Each row was made from one path, in order. Every step used is in the known rows, and no mark comes twice. Write each row's path.
In the rows, 128 means zero.
Known rows:
tode-sotil: [119 125 112 158 137 163 119 121 140  93 171 166 142 154 109 114 122 104
 127 151 160 110 117 144 143]
satu-sotil-tode-figibik-midet-dupu: [194 204  93 118 164 143 150 122 115  92 176 170 182 191 176  81 127  76
 133 141 132 116  84  73 120]
tode-figibik-midet: [129 134  73 119 137 152 124 113 149  95 157 160 152 168 145  85 139  92
 138 147 151 118 103  87 154]
midet-tode-satu-sotil: [ 92 168 111 159 162 177 173 138 131 105 148 150 137 161  97 106 147  90
 144 130 156 103 169  98 104]
dupu-midet-satu-sotil: [186 154 153 153 166 149 192 139 130  98 127 159 116 193 118 118 118  90
 138 139 142 108 172 124  75]
dupu-midet-figibik-tode-satu: [156 125  84 161 134 106 183 131 136 110 146 137 129 213 131  91 162  75
 128 167 148 111 144  93  78]
midet-figibik: [140 144  90 151 133 142 145 133 145 101 154 155 158 160 144 116 142  90
 157 138 134 110 119 123 111]
figibik-midet-satu-sotil: [183 158  94 130 167 155 166 134 139  93 117 147 144 199 116 107 115  89
 150 146 143 122 143  95 133]
satu-sotil-tode-midet-dupu: [204 203 129 119 167 148 158 128 107  99 200 166 157 161 177 103 120  84
 136 126 138 106 132 138  80]
figibik-midet: [162 146  92 116 132 137 136 123 143  95 152 140 141 177 131 114 134 102
 143 154 141 126 114 122 163]
satu-sotil-tode-dupu: [190 198 145 125 171 161 157 130 126 101 180 156 158 164 165 117 123  90
 121 117 137 113 110 128 109]
figibik-midet-tode: [138 156  70 129 136 142 155 130 133  93 179 138 145 191  95 101 138  96
 154 154 131 117 133 134 141]
figibik-tode-midet: [168 136  79 123 143 126 156 117 129 107 180 146 129 165 126  94 128  98
 133 153 148 120 134 141 113]
tode-satu-sotil: [115 155 128 149 159 169 153 133 145 109 119 151 136 147 134 117 143  93
 132 129 165 112 148  86 126]
sotil-satu: [104 157 114 139 157 137 154 133 118  92 142 133 129 147 157 125 140  97
 139 132 146 117 113 158 143]
satu-sotil-tode: [209 207 137 135 168 144 167 129 128  97 145 164 137 157 148 128 125  95
 135 128 129 119 100 108 133]
satu-sotil: [150 171 130 143 157 157 161 133 144  98 135 162 140 152 128 128 120 102
 144 126 144 120 116 119 127]
dupu-midet-tode-sotil-satu: [ 85 145 107 163 159 143 168 144 113  86 198 149 114 203  97  97 127  87
 120 161 155  99 129 189  94]
dupu-midet: [163 140 147 140 134 131 163 127 136 101 166 155 114 171 134 125 138 103
 133 144 142 116 143 150 105]
dupu-midet-figibik-tode-sotil-satu: [139 130  64 168 154 101 178 137 125  90 167 143 133 235 127  83 122  73
 114 177 151 110  76 153  89]
dupu-midet-tode-sotil: [124 131 115 166 136 151 157 133 128  93 207 167 125 197  71  99 125  93
 127 163 153  99 150 169  88]
dupu-midet-satu: [172 127 143 152 147 138 177 127 124  97 145 150 111 183 123 117 138  94
 141 148 137 107 189 142  88]
tode-figibik-midet-dupu: [124 142  81 121 132 145 129 117 120  97 183 156 180 177 163  79 142  87
 145 146 145 117 116 100 125]

Write each row's path:
[118 163 133 158 160 161 192 145 131 105 158 152 117 193  96 104 144  85
 135 141 159  98 181 113  70] -> dupu-midet-tode-satu-sotil
[156 150 114 136 173 178 161 132 135 103 143 162 132 160 131 104 112  91
 145 127 155 102 180 125  87] -> tode-midet-satu-sotil
[194 147 133 147 174 132 205 132 118 108 160 136 137 231 113  97 114  81
 120 151 145 114 163 128  55] -> figibik-tode-dupu-midet-satu-sotil
[238 195  99 127 177 141 173 129 129  89 127 149 141 203 137 108 117  84
 143 149 124 122 128  85 141] -> figibik-midet-satu-sotil-tode
[198 194  86 115 169 153 151 120 143  93 147 176 155 185 161  88 122  82
 127 140 139 121  69  65 147] -> satu-sotil-tode-figibik-midet
[168 131  87 132 145 144 148 124 132  92 132 137 139 190 123 106 133  93
 150 155 136 120 160 112 146] -> figibik-midet-satu
[ 86 146  86 153 142 170 150 123 127 101 185 170 151 151 110  88 147  96
 146 133 143 103 143 115 108] -> midet-tode-figibik
[183 120 124 149 155 121 186 124 109 107 177 130 133 222 118  96 137  83
 121 162 136 114 181 145  68] -> figibik-tode-dupu-midet-satu
[176 119  75 172 135 111 166 129 139  95 179 160 141 232 101  86 123  78
 123 180 150 111  97 130  85] -> dupu-midet-figibik-tode-sotil
[219 194 135 136 165 139 179 144 136  97 191 160 157 214 174 103 122  71
 122 130 131 103 106 127  49] -> satu-sotil-tode-dupu-midet-figibik
[107 137 126 159 137 149 171 135 125 105 176 144 112 182 102 103 162  90
 132 149 151  99 196 130  81] -> dupu-midet-tode-satu
[195 187 144 143 183 166 166 128 117  98 161 149 154 179 154 114 121  83
 126 122 133 107 156 118  95] -> midet-satu-sotil-tode-dupu
[202 170 160 124 150 131 158 126 119 100 212 147 130 184 171 114 141  92
 110 138 134 109 138 160  90] -> sotil-tode-dupu-midet
[111 138  72 159 163 119 154 124 114  94 157 138 135 187 113 100 120  90
 113 167 158 120  81 153 149] -> figibik-tode-sotil-satu
[143 121 106 135 151 168 144 123 132 102 162 153 125 150 137 101 130  94
 148 135 151 102 197 144  98] -> tode-midet-satu
[158 165 126 146 149 145 141 118 121 101 149 145 126 145 161 120 165  96
 125 140 144 112 149  96 144] -> sotil-tode-satu
[170 147  62 160 135 109 171 126 137 104 153 142 158 190 125  99 140  88
 151 155 126 123 101 110 113] -> midet-figibik-tode
[173 133 127 133 142 117 177 121 121 109 198 135 135 205 131 102 134  92
 114 157 144 121 136 156  84] -> figibik-tode-dupu-midet
[157 152  96 123 132 130 139 125 115  93 178 137 168 185 149 106 137  94
 151 154 134 121 128 132 135] -> figibik-midet-dupu
[133 143 115 124 140 152 133 125 109 104 208 151 155 146 161 101 134  93
 146 132 149 102 165 164  85] -> tode-midet-dupu
[111 141 112 151 140 152 170 128 130  99 195 175 129 178 109  84 147  90
 137 141 142 100 152 129  74] -> dupu-midet-tode-figibik
[100 141  71 137 136 155 148 131 134  99 164 127 140 185 102  93 159  87
 146 159 150 112 168 101 138] -> figibik-midet-tode-satu
[138 134  73 133 138 158 132 133 150 103 182 157 151 156 156  96 133  86
 153 134 148 102 137 138  87] -> tode-midet-figibik
[187 147  83 137 177 145 183 125 127 109 143 151 130 189 109  89 110  83
 140 145 147 113 164 112  88] -> figibik-tode-midet-satu-sotil
[144 156 101 153 161 136 179 125 134 115 119 140 132 177 113 104 139  90
 127 150 160 124 130  75 125] -> figibik-tode-satu-sotil
[143 134 156 129 137 145 152 131 133 103 197 141 135 181 146 113 135  98
 120 136 150 106 155 168  83] -> tode-dupu-midet
[149 149  78 133 169 168 154 125 145  95 119 167 156 192 131  78 119  81
 144 144 154 113 133  64 124] -> tode-figibik-midet-satu-sotil
[143 151 125 151 138 139 180 136 124  98 193 152 119 186  96 114 141  96
 143 147 131 102 165 161  82] -> dupu-midet-tode
[171 151  91 161 154 117 201 139 142 110 127 145 135 225 126  91 141  70
 126 157 153 114 128  75  67] -> dupu-midet-figibik-tode-satu-sotil
